Every row comes from one small tree of marks. The marks that hang from a mark follow it in brackets, in alphabetical order. Every link used is in the known rows. Which tree was each row made from?
In the rows, zero is written as 128.
Known rows:
D(N(A) P(X(R W Y))): [114 145  78 153 145 137 153 103  80 135 118 156 100  32 159 135  98 149
 145  95 137 132 159 122 154  81 128 191 128 141 139 125 133 101 119 155
 116 145]
W(X(R U)): [ 85 138 118 142 135 112 102 114 107 140 131 131 123  71 178 160  92 174
 141  75 129 110 153 141 173  78 130 161 130 151 130 136 137 117 143 159
 106 153]
V(X(K R W)): [ 85 131  88 169 144 110  85 144  88 145 126 153 113  57 201 146  99 186
 140  85 116 130 126 144 179  77 148 158 116 140 136 141 142 115 134 183
 119 148]
T(K(X(R U(H) Y))): [ 98 146  85 145 142  98 102 133 110 143 118 155 133  49 177 158  99 170
 152  96 130 125 120 143 178  60 126 170 115 151 135 128 133 105 119 171
 126 142]
P(A X(K W)): [112 106  91 148 146 121 107 109 137 109  90 154  91  61 166 147  74 150
 133  95 145 135 135 133 122  85 138 195 123 142 132 173 158 130 120 142
 107 161]
P(A(B N) D): [114 125 105 120 132 108 133 108 124 135  99 153  92  57 173 174  71 110
 133  97 192 144 154 133 110  99 110 182 147 114 140 163 153 127 122 145
 104 142]
M(Q): [ 97 153  85 158 130 116 132 101 116 149  99 154 143  73 178 169 107 151
 146  77 133 124 144 116 132 116 110 167 119 154 124 145 134 137 131 167
 102 165]
P(D(N(A)) X): [133 115 102 137 133 123 149  90 118 120 118 149 112  62 160 154  77 128
 147  92 158 118 148 128 105 108 131 198 123 124 125 155 160 126 125 130
  99 150]
Z(Q): [109 142 111 157 129 131 131 123  98 149 129 136 116  89 209 157 106 158
 147  92 146 103 159 126 142 115  96 154 119 137 134 137 131 130 130 153
 131 143]
D(P): [112 151  97 168 142 124 141 100  87 168 116 157 126  77 179 151 104 144
 148  95 147 122 154 117 145  99 122 168 127 138 142 130 128 111 125 163
 105 142]
D(N(A(B(Q))) P): [110 166  95 161 153 144 182 105  71 179 121 155 114  46 171 143 112 142
 139  98 147 141 167 120 137  93 106 173 121 123 129 110 116 108 124 159
 116 133]
A(B(Q) N(D(P))): [ 89 155 109 142 160 118 143 129  88 160 135 133  95  41 210 175  94 143
 121  92 160 151 136 113 138  67  82 149 153 112 134 103 128 102 134 181
 108 123]
K(X(R W)): [105 130  98 171 122  94  84 117 103 133 126 158 116  79 185 163 103 181
 129  77 150 121 127 146 162  79 129 161 120 143 128 153 154 136 140 184
 112 156]
X(K P R W Y): [100 163  83 138 150 126  48 157  84  69 121 140  82  30 214 130 105 193
 122  82 111 144 127 142 231  32 134 150 151 166 158 144 185  85 120 190
 141 155]
P(A): [114 133  96 146 136 121 124 105 118 149  98 150 117  81 168 160  89 132
 139  90 157 124 148 138 115 108 115 169 121 136 138 166 145 142 130 152
 108 155]
B(A(N(D(P(X)))) Q(Z)): [115 170  85 165 156 122 105 130 103 148 131 102  98  65 192 169  96 154
 138 107 152 145 129 122 126  85 116 128 144  87 116 109 167  98 155 171
  87 171]
X(K R): [104 145 101 155 147 108  92 143 100 133 126 149 105  66 212 145  99 178
 137  79 119 132 145 138 169  89 123 154 126 152 141 150 152 113 121 168
 122 141]
K(X(P(D))): [134 138 106 163 129 105 101  97 114 127 123 159 132  87 177 160  97 158
 130  91 160 122 120 144 145  78 131 176 121 125 125 148 169 131 134 172
 114 159]
A(B(Q(Z)) N(D(P))): [ 82 158 107 144 156 114 147 126  98 160 136 131  94  42 207 176 102 141
 118  95 154 158 132 114 136  72  87 149 151 107 138 100 131  96 133 180
 104 130]
Q(Z): [ 91 149 100 161 122 111 132 104 121 157 121 141 129  88 186 161 119 145
 134  90 132 135 132 133 130 117 122 154 117 133 141 142 146 117 128 161
 107 158]
N(A(B(Q(Z))) D(P(X))): [ 92 162 104 155 168 137 165  99 106 124 157 121  98  54 173 145  92 139
 122  75 122 130 111 127 112  79 102 178 129 117 134 101 133 134 146 189
  81 153]
B(A(N) Q(Z)): [113 173  89 164 146 120  97 138 100 160 122 105 108  74 200 171 104 157
 135 109 161 149 135 126 134  95 110 115 141  92 115 118 169 101 153 168
 105 170]
W(X(P(D) U)): [100 145 122 136 137 124 107  98 110 124 126 130 125  71 168 158  90 159
 135  81 138 112 144 139 170  66 138 172 135 138 127 134 157 111 139 155
 105 161]
W(X(K(T) R U(H))): [ 89 147 123 151 147 110  93 123 106 137 132 138 116  63 188 157 104 184
 141  89 114 116 126 142 182  57 140 172 127 154 121 124 140 108 130 156
 108 159]
V(X(K P(A) R U W Y)): [ 94 139  80 145 157 121  55 160 100  97 114 143 106  32 186 132  93 193
 137  95 120 141 114 162 211  36 160 161 125 145 148 142 159  93 128 186
 134 143]
V(X(P(D))): [115 136  94 156 143 117 108 114  93 147 123 150 136  71 182 153  93 156
 142  99 140 119 126 140 152  86 146 168 117 121 136 138 154 117 134 173
 118 151]
B(A(N(D(P))) Q(Z)): [112 181  86 168 154 123 104 134  95 156 134 102  99  68 197 171 102 154
 136 102 152 146 131 125 132  86 112 119 146  88 118 106 164  99 158 176
  87 171]
T(K(X(P(A) R U(H) Y))): [107 148  79 137 149  99  94 131 112 130 110 154 125  43 167 155  96 169
 145 100 132 126 121 149 183  51 131 175 119 147 139 131 146 103 116 173
 130 148]
N(A(B)): [ 91 152 110 148 136 132 151 107 101 144 135 136 118  74 184 146  98 140
 122  80 140 133 125 136 123 101  90 169 119 136 132 129 131 146 131 182
 128 144]
K(T X(P U(H))): [136 140 111 180 141  93  83 107 111 129 126 155 143  85 178 161 119 183
 128 104 158 115  81 157 158  48 140 180 111 139 119 126 156 122 127 177
 124 149]
W(X(K(T) P(A D(N)) Y)): [119 149 105 143 146 137 113  92 113 113 114 146 115  50 184 144  86 149
 140  95 138 131 132 134 166  54 140 200 144 137 127 136 162 112 128 139
 105 177]
X(K P(A(B) D) R): [126 146  97 126 162 106  84 141 112  91 112 152  78  44 192 142  83 166
 123  90 140 142 155 149 173  66 136 172 142 135 151 160 183 103 114 165
 121 146]
B(A(N(D))): [113 163  89 156 126 117 102 125  92 150 136 120 105  80 198 169  87 142
 142  92 156 138 134 137 124  92 106 142 140 112 116 127 156 115 142 181
 113 161]

Write each row's tree:
[113 139 100 172 152  99  89 137  99 132 130 151 112  69 220 145 102 183
 136  80 128 127 129 141 165  82 127 164 127 155 140 144 150 118 120 165
 116 141] => X(K(T) R)
[103 152 101 147 131 136 168 109  88 167 125 150 120  60 181 151 109 140
 132  87 143 140 153 135 124 103  95 169 113 133 123 130 126 126 123 162
 132 136] => D(N(A(B)))
[ 98 137  90 161 140  99 118 116 114 160 117 157 143  66 176 159  95 164
 147  87 140 125 127 141 157  76 125 174 110 142 128 132 127 119 122 166
 119 140] => T(K(X(U)))
[104 105  88 133 137 110 114 102 128 113 104 143  82  52 159 170  66 131
 126  87 158 129 129 130 111  82 122 192 139 131 135 160 158 131 126 154
 100 158] => P(A(N(D)) X(W))
[125 125  84 154 165 120 129 112 117 124 100 164 101  45 176 134  79 152
 149 114 156 142 147 121 142  75 134 203 135 141 148 142 134 102 113 148
 108 139] => D(P(A(B) X(K(T) R Y)))
[ 89 160 111 152 148 133 150 113 105 144 135 125 116  70 186 148 105 146
 117  83 137 136 121 132 125  98  92 156 120 126 132 122 137 141 140 180
 118 149] => N(A(B(Q(Z))))
[106 153 105 149 149 124  89 112 100 110 131 138 117  52 203 141  93 178
 135  87 118 123 127 133 195  49 134 182 145 153 136 126 160 106 131 162
 118 170] => W(X(K(T) P R Y))
[ 99 141  94 158 157 113  75 157 100 131 128 148 131  47 201 140 107 188
 156 110 118 131  94 154 189  51 153 164 113 146 136 125 137  95 124 174
 131 136] => V(X(K(T) R U(H) Y))
[102 151 105 169 155 117  60 141  96  92 120 137 103  56 200 139 116 201
 114  78 128 137 106 156 207  28 146 160 131 157 138 133 167  93 117 181
 130 139] => X(K(T) P U W)
[ 82 169 111 149 156 137 152 110 105 127 163 113 103  65 189 154 100 141
 115  63 119 130 105 139 113  84  87 157 125 120 132 109 138 148 153 198
  89 154] => N(A(B(Q(Z))) D)
[ 95 151 108 127 142 124  85 120 104 107 128 126 121  53 180 148  92 178
 138  84 126 116 141 142 201  50 133 163 142 155 140 129 156  99 139 167
 123 157] => W(X(P R U Y))
[106 117  89 145 144 120  84 133 117  89 115 145  97  47 197 138  83 176
 140  92 127 134 128 128 168  67 135 176 134 159 143 156 162 104 122 158
 122 150] => P(X(K R W Y))
[100 159  97 156 160 126 143 105 106 144 134 136 103  64 179 160  98 137
 137  80 135 130 136 129 120  85 114 164 132 122 141 124 134 123 143 176
  72 152] => N(D(P(A(B(Q(Z))))))
[ 99 117 107 141 136 114 100 122 116 117 110 140 109  66 164 160 100 168
 138 101 136 117 122 133 149  73 137 170 118 151 127 148 150 107 124 158
 119 144] => P(X(U(H) W))
[134 148  99 127 154 125 124 114 103 124 101 147 102  53 172 158  93 140
 126 101 167 134 162 137 140  79 121 167 136 119 138 152 170 111 127 153
 116 147] => X(P(A(B(Q)) D(N)))
[106 121  98 144 152 112  69 145 118  82 116 141  98  41 190 142  97 189
 142 104 126 129 104 139 182  43 146 177 130 166 137 144 160  91 116 158
 125 142] => P(X(K(T) R U(H) W Y))
[125 129 100 126 135 122 151 106 118 142  95 161  99  56 167 164  83 119
 144 100 184 143 175 138 106 105 118 183 129 119 132 169 145 125 123 134
 100 142] => P(A(B) D(N))
[106 107  83 127 153 120  96 134 137  83  94 152  75  33 182 138  68 163
 134 105 148 153 139 134 147  62 130 193 137 151 144 170 154 111 117 152
 123 147] => P(A(B) X(K R W Y))
[119 117  96 139 141 115 115 117 110  93 121 150  80  40 173 145  79 157
 137  81 138 128 150 134 144  85 145 192 132 136 131 160 172 114 121 142
  99 153] => P(D(N(A)) X(K R W))
[107 143  93 151 146 119 148 105  99 168 101 162 106  57 171 157  90 129
 139 104 169 142 160 118 133  92 112 181 137 127 145 133 124 110 116 159
 112 135] => D(P(A(B N)))
[128 129  84 154 157 132 154 106 109 155  91 170 107  42 153 139  92 147
 155 110 152 145 172 128 134  84 142 199 117 131 129 142 127  92 107 127
 111 132] => D(N P(A X(K U)))
[117 104  93 116 143 120  86 123 149  66  91 144  76  29 162 151  57 132
 141  99 173 147 124 140 145  56 147 200 152 132 140 172 177 103 115 130
 104 149] => P(A(N) D X(K U W Y))
[106 147 117 141 133 124 119  85 103 135 126 137 123  75 174 162  89 148
 134  83 136 109 148 128 157  80 131 178 138 134 128 135 160 122 140 154
 102 174] => W(X(P(D)))
[ 91 140  82 157 136 108 104 122 111 140 115 153 134  53 179 154  97 167
 147  87 139 131 119 141 175  58 127 172 118 150 132 132 132 112 124 172
 121 145] => T(K(X(U W Y)))
[134 129  98 190 131 107 100  93 116 134 126 162 152  87 200 155 104 164
 142  97 171 122  86 142 138  70 123 188 120 142 124 138 143 141 135 167
 113 155] => K(T X(Y))
[116 145  93 163 125 119  81 108 105 109 120 154 125  70 185 151 105 170
 126  92 151 132 106 144 175  52 128 169 128 142 132 143 167 122 135 186
 129 163] => K(X(P W Y))
[110 130  90 150 159 115 109 122 110 124  98 158  89  47 154 145  91 163
 145 106 138 130 148 130 158  70 150 187 127 144 143 145 143  98 115 152
 103 146] => D(P(A X(K R U(H) W)))
[130 128 103 186 135 105  87 106 123 123 126 155 154  83 194 151 105 175
 144  95 172 124  83 154 151  55 131 182 117 146 124 136 140 131 135 168
 116 141] => K(T X(U Y))
[104 137  95 136 135 114 125 107 114 146 112 143 102  66 174 173  81 120
 130  81 158 130 135 137 113  95 103 171 136 126 138 151 146 137 129 161
 106 152] => P(A(N(D)))
[141 136  87 174 133  95  68 109  97  94 127 160 118  58 192 154 106 184
 128  89 169 121 104 151 181  43 144 183 137 144 135 143 175 121 135 177
 112 161] => K(T X(P(D(N)) R W Y))
[ 92 144 112 138 148 114 133 137  94 167 118 136 107  50 214 175  97 148
 118 102 172 154 142 113 141  80  78 143 147 117 131 120 134 105 127 169
 134 121] => A(B(Q) N)
[114 113 103 135 143 127  86 124 135  67 111 141  99  48 181 140  75 158
 150  93 150 135 122 136 160  58 152 185 139 145 136 162 172  99 124 141
 102 145] => P(D X(K U W Y))
[104 149 109 145 153 136  92 108 121 105 116 135 122  54 183 138  89 168
 136  92 131 132 117 145 183  38 140 188 138 148 129 131 153 107 129 151
 118 165] => W(X(K(T) P(A) U Y))
[130  99 103 116 153 109 131 107 142 113  92 146  86  45 164 171  53 119
 133 112 195 140 149 120  96  91 119 194 147 106 132 165 164 121 125 127
  97 144] => P(A(B(Q) N) D X)
[ 84 147 110 140 144 110 137 133 105 167 119 133 106  51 211 176 104 147
 115 105 166 161 137 115 139  86  84 142 144 113 134 118 137  99 127 168
 129 127] => A(B(Q(Z)) N)
[106 168  93 163 150 141 184 103  79 179 121 153 113  46 170 144 118 141
 137 100 143 146 163 121 136  97 109 172 120 119 131 108 118 104 123 158
 112 138] => D(N(A(B(Q(Z)))) P)
[112 117 101 143 150 131 101 128 136 100 112 141 123  58 189 133  82 165
 150 102 135 139 116 134 151  67 132 181 123 152 133 149 150  99 117 145
 129 133] => P(X(K U Y))
[124 108  98 140 127 117 129  99 112 116 108 154 101  57 166 162  83 141
 146  92 163 121 157 125 124  96 141 188 130 131 127 165 164 113 126 132
  94 151] => P(D(N) X(W))
[ 90 139 108 177 145 117  75 140 105 115 121 141 110  65 205 143 114 192
 128  74 135 137 109 151 183  50 139 159 124 160 130 140 144 108 123 170
 115 134] => X(K(T) U W)
[ 80 132  97 171 144 122  88 143  99 144 122 147 125  62 193 143 103 184
 143  88 123 137 114 151 176  65 152 158 109 138 128 135 134 108 132 178
 122 137] => V(X(K U W))
[101 141  98 162 156 122  90 140 102 139 123 146 135  63 191 138 100 182
 140  98 120 136 113 154 178  62 152 163 109 131 132 129 146 100 123 177
 136 135] => V(X(K P U))
[121 128  90 187 129  93  72 111 104 112 129 158 128  72 201 156 106 187
 133  85 164 119  95 147 168  56 132 178 129 153 133 143 153 136 140 181
 110 158] => K(T X(R W Y))
[119 148  95 159 152  97  54 139  84  79 127 146  80  47 208 146 103 193
 116  72 131 125 129 147 205  48 152 165 149 152 150 148 191 102 122 179
 110 157] => X(K(T) P(D) R W)
[ 99 138 111 164 122 105  87 120 110 136 120 154 124  80 170 166 118 177
 133  93 147 124 105 152 163  61 134 160 110 142 116 141 147 124 135 180
 119 151] => K(X(U(H) W))
[120 147 112 156 134 106  88 117 113 132 122 153 133  81 168 161 115 176
 130 102 144 123 104 154 164  57 134 165 110 136 120 134 160 114 127 180
 132 149] => K(X(P U(H)))
